Each row was made from one small tree. The marks that hang from a mark follow it in brackets, in alphabetical order. Every link used is in the known rows. Write each row's tree.
Known rows
dufat(pitud): | +0.51 | +0.16 | -0.46 | -0.23 | +1.79 | -1.86 | -1.96 | +0.45 | +0.05 | +0.52 | +1.65 | +1.08 | +0.39 | -0.65 | -1.69 | +0.72 | +1.44 | +1.25 | +0.31 | -1.31 |
gobife(kifi(rilid(favi(pezun) kinuti))): | -0.26 | +1.00 | +0.25 | +0.67 | -1.25 | -0.91 | -3.39 | -1.58 | +2.88 | +1.49 | +1.54 | -2.10 | -0.10 | -0.90 | +0.27 | -1.67 | -2.71 | +2.07 | +0.68 | -1.64 |
kifi(dufat(pitud)): | +1.21 | -0.34 | -0.07 | -1.02 | +2.27 | -1.23 | -2.93 | +0.27 | +0.29 | +0.86 | +1.32 | +0.17 | +0.32 | +0.48 | -2.90 | +0.40 | -0.80 | +0.94 | +0.63 | -1.20 |
kifi(pezun(favi)): | +1.28 | +1.62 | -0.14 | -1.30 | -1.21 | -2.15 | -1.45 | -0.64 | +0.43 | -1.73 | +0.87 | -0.80 | +1.04 | -1.58 | +0.82 | -0.94 | -1.64 | +1.90 | +1.68 | -1.12 |
gobife(kifi(pezun rilid(favi))): | +0.28 | +1.43 | +0.13 | -2.23 | -0.66 | -0.42 | -2.65 | -1.45 | +1.52 | +0.32 | +1.98 | -2.98 | +0.64 | -0.28 | +1.57 | -2.31 | -3.70 | +1.28 | +1.42 | -1.31 |
favi(pezun(kifi(dufat(kinuti) rilid))): | +1.11 | +1.62 | +1.20 | -1.62 | -0.32 | -1.10 | -4.67 | -1.98 | +2.73 | +0.73 | +3.00 | -0.97 | -0.48 | +1.15 | -2.98 | -0.59 | -4.56 | +1.68 | +1.40 | -1.83 |
pezun(kifi(dufat(kinuti pitud))): | +1.36 | +0.06 | -0.96 | -1.31 | +1.56 | -2.78 | -4.62 | -1.14 | +1.41 | +0.69 | +3.35 | +1.15 | -0.07 | +1.24 | -3.66 | +0.61 | -1.74 | +1.14 | +0.21 | -2.26 |
pezun(favi kifi(rilid(fima kinuti))): | +1.01 | +1.85 | -0.42 | +1.29 | -3.68 | -3.72 | -2.20 | -2.14 | +2.97 | -0.19 | +1.75 | -0.54 | -1.35 | -0.98 | -0.34 | -2.28 | -2.42 | +2.05 | +0.37 | -1.64 |
buna(rilid(fima kinuti)): | +0.97 | -0.04 | +0.02 | +2.54 | -1.95 | -3.55 | -1.63 | -1.56 | +3.83 | +1.21 | +0.25 | -1.35 | -0.14 | -1.91 | -0.45 | -1.29 | -0.60 | +1.55 | +0.04 | +0.26 |
gobife(kifi(rilid(kinuti))): | -0.26 | -0.26 | +0.22 | -0.18 | -2.73 | -1.24 | -2.22 | -1.90 | +0.92 | +0.24 | +1.02 | -1.09 | -0.53 | -0.19 | -1.56 | -1.01 | -2.09 | +0.41 | -1.04 | -1.05 |
rilid(fima): | +0.45 | +0.39 | +0.27 | +0.80 | -0.71 | -1.80 | -1.47 | -0.27 | +1.63 | +1.26 | +0.45 | -0.61 | +0.34 | -1.27 | +0.88 | -1.20 | +0.72 | +1.03 | +0.54 | -0.71 |
gobife(kifi): | -0.29 | +0.07 | -0.55 | -1.28 | -1.78 | -0.41 | -1.92 | -0.81 | -0.65 | +1.00 | +1.34 | -0.79 | +1.35 | -0.44 | -0.23 | +0.31 | -0.28 | +0.18 | -0.25 | -1.74 |
gobife(kifi(dufat(pitud) rilid(kinuti))): | +0.29 | -0.41 | -0.04 | -0.84 | +0.12 | -1.89 | -3.92 | -1.74 | +0.95 | +0.57 | +1.57 | -1.02 | -1.00 | +0.98 | -4.25 | -0.58 | -3.09 | +0.27 | -0.80 | -1.62 |
gobife(kifi(dufat(kinuti pitud) pezun(favi))): | +0.62 | +1.19 | -1.78 | -2.74 | +0.51 | -3.89 | -5.17 | -2.24 | +0.50 | -1.94 | +2.80 | -0.44 | +0.93 | -0.25 | -2.73 | -0.42 | -3.20 | +0.35 | +0.61 | -3.32 |
pezun(favi): | +0.70 | +0.45 | -0.99 | +0.02 | -2.11 | -2.05 | -1.31 | -0.11 | +0.05 | -0.83 | +1.27 | +0.54 | +1.07 | -1.46 | -0.13 | -0.13 | -0.16 | +1.20 | +0.89 | -1.81 |
murole(rilid(fima)): | -0.19 | +1.20 | +0.58 | +0.27 | -0.49 | -3.05 | -1.39 | -0.10 | +1.97 | +0.65 | -0.25 | -1.13 | -0.32 | -0.51 | -0.01 | -1.70 | +0.48 | +0.93 | +0.51 | -0.98 |
murole(rilid(favi fima kinuti)): | -0.03 | +0.18 | -0.09 | +2.43 | -0.42 | -4.03 | -2.03 | -0.44 | +4.50 | +1.23 | -0.48 | -1.51 | -0.85 | -0.84 | +1.25 | -3.45 | -0.20 | +2.09 | +0.42 | -0.74 |
pezun(favi kifi(dufat(kinuti pitud))): | +1.52 | +0.77 | -2.05 | -1.09 | +0.19 | -4.01 | -4.57 | -1.29 | +1.18 | -0.71 | +3.86 | +1.64 | +0.21 | +0.51 | -3.69 | +0.46 | -2.09 | +1.14 | +0.70 | -3.41 |
kifi(dufat(kinuti pitud) pezun(favi) rilid): | +1.37 | +1.45 | -0.30 | -2.27 | +1.21 | -4.23 | -4.59 | -1.58 | +1.91 | -2.93 | +2.79 | -0.07 | -0.51 | +0.05 | -3.73 | -1.50 | -4.19 | +0.97 | +1.20 | -2.19 |
murole(rilid): | -0.01 | +0.62 | +0.67 | -0.77 | -0.43 | -2.24 | -1.24 | +0.25 | +0.58 | -0.04 | +0.20 | -0.54 | +0.06 | +0.09 | -1.16 | -0.49 | +0.01 | +0.86 | +0.39 | -0.90 |
kifi(rilid(fima kinuti)): | +0.40 | +0.10 | +1.04 | +1.79 | -1.72 | -2.66 | -1.80 | -1.26 | +3.26 | +0.62 | +0.05 | -1.00 | -1.47 | -1.00 | -0.41 | -2.60 | -1.06 | +1.30 | -0.29 | -0.01 |

Which tree is each row?
| +1.33 | +1.59 | -0.72 | -0.67 | -2.65 | -3.81 | -4.21 | -2.40 | +3.16 | -0.63 | +3.02 | -0.50 | -0.68 | +0.30 | -1.90 | -2.35 | -4.19 | +0.65 | +0.97 | -2.73 | | pezun(favi kifi(dufat(kinuti) rilid(fima)))
| +0.96 | +0.93 | +1.02 | +1.21 | -0.17 | -2.65 | -2.34 | -1.44 | +5.08 | +0.53 | +0.20 | -2.79 | -1.19 | -1.32 | +2.25 | -4.43 | -3.00 | +2.75 | +1.26 | +0.22 | | kifi(pezun rilid(favi fima kinuti))
| +1.03 | +1.87 | +0.76 | +0.59 | -2.36 | -3.94 | -2.11 | -2.05 | +3.38 | -1.86 | +0.13 | -1.83 | -1.18 | -1.93 | +0.62 | -3.42 | -3.09 | +2.13 | +0.93 | -0.56 | | kifi(pezun(favi) rilid(fima kinuti))
| +1.11 | -0.34 | -0.88 | +3.30 | -1.25 | -3.50 | -1.98 | -1.22 | +5.12 | +1.91 | +0.63 | -1.84 | +0.15 | -2.18 | +1.22 | -2.48 | -0.93 | +2.14 | +0.79 | -0.10 | | buna(rilid(favi fima kinuti))
| +1.59 | +1.59 | +1.08 | -1.40 | +0.08 | +0.44 | -3.16 | -0.66 | +1.15 | +2.13 | +1.64 | -1.59 | +0.58 | +0.57 | -1.19 | +0.48 | -3.10 | +2.43 | +2.03 | -1.30 | | favi(pezun(kifi(dufat)))
| +1.64 | +1.36 | -0.08 | +0.52 | -3.26 | -3.21 | -3.08 | -2.29 | +3.34 | +0.15 | +1.36 | -1.56 | -1.42 | +0.11 | -1.53 | -2.60 | -4.54 | +1.80 | +0.72 | -1.58 | | pezun(favi kifi(dufat rilid(fima kinuti)))
| +0.35 | +2.64 | +0.36 | +2.03 | -0.05 | -3.48 | -3.03 | -1.05 | +5.05 | +2.38 | +0.72 | -2.21 | -1.01 | -0.68 | +1.32 | -2.72 | -1.30 | +3.77 | +1.57 | -1.39 | | murole(rilid(favi(pezun(kifi)) fima kinuti))
| +1.31 | +1.25 | -0.95 | -0.43 | +3.23 | -2.28 | -5.65 | -0.81 | +3.30 | +1.86 | +3.88 | +0.04 | +0.34 | +0.56 | -1.81 | -0.21 | -2.31 | +2.73 | +1.92 | -2.84 | | rilid(favi(pezun(kifi(dufat(kinuti pitud)))))
| +0.99 | +2.70 | -0.57 | -0.22 | -2.98 | -2.80 | -1.98 | -1.36 | +1.86 | -0.06 | +2.57 | -0.58 | -0.50 | -0.90 | +0.19 | -1.71 | -2.12 | +1.44 | +1.29 | -2.24 | | pezun(favi kifi(rilid(fima)))
| +1.07 | +1.34 | +0.61 | -0.66 | +3.43 | -0.86 | -4.04 | +0.29 | +2.70 | +1.45 | +2.31 | -1.31 | -0.20 | +0.22 | -1.88 | -1.10 | -2.88 | +2.23 | +2.54 | -1.68 | | kifi(dufat(pitud) rilid(favi(pezun)))
| +1.31 | +2.84 | +1.81 | -0.95 | -0.25 | -0.53 | -3.54 | -1.43 | +2.86 | +2.06 | +1.79 | -2.71 | -0.81 | +0.50 | -0.99 | -1.55 | -4.10 | +2.16 | +2.18 | -1.24 | | favi(pezun(kifi(dufat rilid(fima))))
| +1.73 | +0.87 | -0.51 | -1.35 | +2.03 | -1.21 | -3.76 | -0.25 | +2.16 | +1.82 | +3.53 | -0.79 | -0.56 | +1.43 | -2.04 | -1.04 | -3.54 | +1.83 | +1.62 | -1.92 | | pezun(kifi(dufat(pitud) rilid(favi)))
| +1.86 | +1.12 | +0.27 | -2.10 | -0.90 | -1.47 | -2.32 | -0.78 | +0.68 | -1.16 | +0.45 | -1.77 | +1.01 | -0.54 | -0.37 | -1.13 | -3.86 | +1.69 | +2.13 | -1.01 | | kifi(dufat pezun(favi))
| +0.57 | -0.64 | -0.49 | +2.87 | -0.73 | -2.59 | -2.04 | -0.56 | +4.26 | +1.93 | +0.07 | -1.06 | -0.22 | -1.53 | +2.20 | -2.94 | +0.00 | +2.21 | +0.42 | -0.49 | | rilid(favi fima kinuti)
| +1.17 | +1.11 | +0.39 | -1.08 | +0.08 | -1.13 | -4.53 | -1.50 | +2.13 | +1.19 | +2.47 | -0.59 | +0.44 | +0.72 | -2.10 | +0.13 | -3.02 | +2.01 | +1.32 | -1.92 | | favi(pezun(kifi(dufat(kinuti))))
| -0.04 | +0.99 | +0.63 | +1.64 | +0.51 | -2.75 | -2.53 | -0.13 | +3.67 | +1.13 | -0.08 | -1.45 | -0.37 | -0.84 | +0.19 | -1.73 | -0.88 | +3.17 | +1.20 | -0.87 | | murole(rilid(favi(pezun) kinuti))
| +1.61 | +0.43 | +1.52 | -1.21 | +2.12 | -2.28 | -3.43 | -1.32 | +2.37 | -0.87 | +0.57 | -1.57 | -1.64 | +0.50 | -3.27 | -1.74 | -4.08 | +2.02 | +0.73 | +0.13 | | kifi(dufat(pitud) pezun rilid(kinuti))
| +0.95 | +1.73 | +0.82 | -0.37 | +0.45 | -1.78 | -2.15 | -0.83 | +3.93 | +0.72 | +0.97 | -2.86 | -0.27 | -1.16 | +2.71 | -3.87 | -2.69 | +2.13 | +2.23 | -0.26 | | kifi(pezun rilid(favi fima))
| +0.86 | +1.99 | -0.10 | +1.93 | +0.45 | -2.10 | -2.58 | -0.53 | +4.43 | +2.43 | +1.54 | -2.48 | +1.20 | -2.55 | +1.89 | -1.53 | -0.87 | +2.63 | +2.74 | -0.98 | | buna(rilid(favi(pezun) fima))
| +0.97 | +0.79 | +1.43 | +1.78 | +0.24 | -1.63 | -3.71 | -1.12 | +5.46 | +2.11 | +0.23 | -3.01 | -1.21 | -0.60 | +0.21 | -3.69 | -3.93 | +2.68 | +1.90 | -0.60 | | kifi(dufat rilid(favi(pezun) fima kinuti))
| +1.39 | +0.03 | +0.70 | -1.69 | +0.84 | -1.83 | -4.19 | -1.50 | +3.91 | -0.57 | +1.84 | -2.24 | -0.06 | +0.63 | -0.51 | -3.23 | -5.31 | +1.27 | +1.74 | -0.76 | | kifi(dufat(kinuti) pezun rilid(favi))
| +1.14 | +0.31 | +1.02 | +0.24 | -0.23 | -1.74 | -2.08 | -1.17 | +3.73 | -0.10 | +0.55 | -2.19 | -0.78 | -0.73 | +1.02 | -3.22 | -3.54 | +2.76 | +1.24 | +0.40 | | kifi(pezun rilid(favi kinuti))
| +0.61 | +0.31 | -0.07 | -2.73 | -0.35 | -1.50 | -4.82 | -2.47 | +2.91 | -0.11 | +2.39 | -2.94 | +0.45 | +0.86 | -0.57 | -2.92 | -5.82 | +0.36 | +1.17 | -1.78 | | gobife(kifi(dufat(kinuti) pezun rilid(favi)))
| +1.81 | +0.49 | +0.09 | -1.49 | -0.49 | -0.14 | -2.98 | -0.67 | +2.43 | +2.00 | +2.57 | -1.94 | -0.12 | +1.49 | -0.49 | -1.74 | -4.69 | +1.77 | +1.78 | -1.31 | | pezun(kifi(dufat rilid(favi)))
| +0.46 | +0.50 | -0.54 | -2.93 | +2.01 | -2.45 | -5.07 | -2.04 | +0.78 | -0.49 | +2.28 | -0.95 | +0.69 | +0.60 | -2.85 | -0.25 | -2.78 | +0.38 | +0.18 | -2.15 | | gobife(kifi(dufat(kinuti pitud) pezun))
| +0.70 | +1.52 | +0.57 | -2.10 | -0.18 | -0.62 | -3.73 | -1.94 | +3.10 | +1.41 | +1.15 | -4.62 | +0.13 | +0.30 | +1.49 | -3.85 | -5.33 | +0.98 | +1.94 | -1.25 | | gobife(kifi(dufat pezun rilid(favi fima)))
| +0.59 | +0.20 | +0.25 | +2.09 | +0.20 | -1.28 | -2.53 | -0.30 | +3.48 | +1.74 | +0.52 | -0.97 | +0.26 | -1.61 | +1.24 | -1.33 | -0.64 | +3.30 | +1.27 | -0.82 | | rilid(favi(pezun) kinuti)
| +1.28 | -1.08 | +1.36 | +0.02 | -1.29 | -1.14 | -2.49 | -1.14 | +2.18 | +0.29 | +0.00 | -1.27 | -1.18 | +0.73 | -2.76 | -1.66 | -3.69 | +1.02 | +0.02 | +0.12 | | kifi(dufat rilid(kinuti))
| +0.42 | +0.93 | +0.13 | -3.38 | +1.48 | -2.44 | -5.22 | -2.41 | +1.32 | -1.12 | +2.82 | -1.37 | -0.28 | +1.08 | -3.79 | -1.09 | -4.30 | -0.02 | +0.31 | -2.02 | | gobife(kifi(dufat(kinuti pitud) pezun rilid))
| +0.78 | +1.96 | +1.76 | -0.97 | -0.23 | -1.70 | -1.81 | -1.16 | +2.50 | -0.19 | +0.49 | -2.43 | -0.56 | -0.99 | +0.93 | -2.77 | -2.36 | +1.59 | +1.51 | +0.15 | | kifi(pezun rilid(fima))
| +0.55 | -0.13 | +0.21 | +2.43 | -1.03 | -2.60 | -2.14 | -0.94 | +4.69 | +1.42 | +0.57 | -1.46 | -1.13 | -1.14 | +1.25 | -3.68 | -1.44 | +1.91 | +0.41 | -0.40 | | kifi(rilid(favi fima kinuti))
| +1.55 | +1.23 | +1.33 | -1.14 | +0.87 | -1.20 | -3.04 | -0.94 | +4.18 | +0.97 | +0.60 | -3.90 | -0.38 | -0.01 | +1.59 | -4.17 | -4.80 | +1.92 | +2.60 | -0.15 | | kifi(dufat pezun rilid(favi fima))
| +1.69 | +0.33 | +0.23 | +1.07 | -1.17 | -1.89 | -3.41 | -1.73 | +4.94 | +2.44 | +1.44 | -2.45 | -1.40 | +0.74 | +0.13 | -3.55 | -4.54 | +2.24 | +1.05 | -0.81 | | pezun(kifi(dufat rilid(favi fima kinuti)))
| +1.45 | +0.98 | -0.86 | -1.78 | +1.62 | -4.16 | -4.47 | -1.30 | +1.52 | -2.30 | +2.28 | +0.31 | +0.41 | -0.39 | -2.84 | -0.76 | -2.78 | +1.32 | +1.29 | -2.28 | | kifi(dufat(kinuti pitud) pezun(favi))
| +0.96 | +1.68 | -0.12 | +0.33 | -0.90 | -1.64 | -2.32 | -0.86 | +3.56 | +2.28 | +2.62 | -1.60 | -0.46 | -0.19 | +1.88 | -2.71 | -1.93 | +2.06 | +1.57 | -1.41 | | pezun(kifi(rilid(favi fima)))
| +1.70 | +0.64 | +0.36 | +0.77 | +0.12 | -0.50 | -3.68 | -1.02 | +3.64 | +2.79 | +1.28 | -2.01 | +0.01 | +0.21 | +0.04 | -1.20 | -3.66 | +3.70 | +1.95 | -1.09 | | rilid(favi(pezun(kifi(dufat))) kinuti)
| +1.10 | +0.38 | +0.69 | +0.16 | -2.35 | -1.61 | -1.86 | -1.54 | +1.98 | +0.72 | +1.61 | -0.39 | -1.24 | +0.45 | -1.58 | -0.88 | -2.52 | +1.91 | -0.12 | -0.50 | | pezun(kifi(rilid(kinuti)))
| +1.12 | +1.10 | +0.87 | -1.32 | +0.52 | -0.84 | -1.92 | -0.53 | +2.57 | +0.05 | +1.33 | -2.22 | +0.15 | -0.56 | +1.56 | -2.65 | -3.12 | +2.09 | +2.19 | -0.21 | | kifi(pezun rilid(favi))
| -0.22 | +2.54 | +0.64 | +1.13 | +1.14 | -2.62 | -2.50 | +0.17 | +3.80 | +1.75 | +0.35 | -2.23 | +0.10 | -1.25 | +1.83 | -2.47 | -0.13 | +2.58 | +2.29 | -1.50 | | murole(rilid(favi(pezun) fima))
| -0.18 | +0.36 | -0.64 | -0.94 | -1.38 | -0.42 | -2.44 | -0.81 | +1.16 | +1.29 | +2.29 | -1.61 | +0.74 | -0.14 | +0.57 | -1.56 | -2.12 | +0.44 | +0.62 | -1.96 | | gobife(kifi(rilid(favi)))
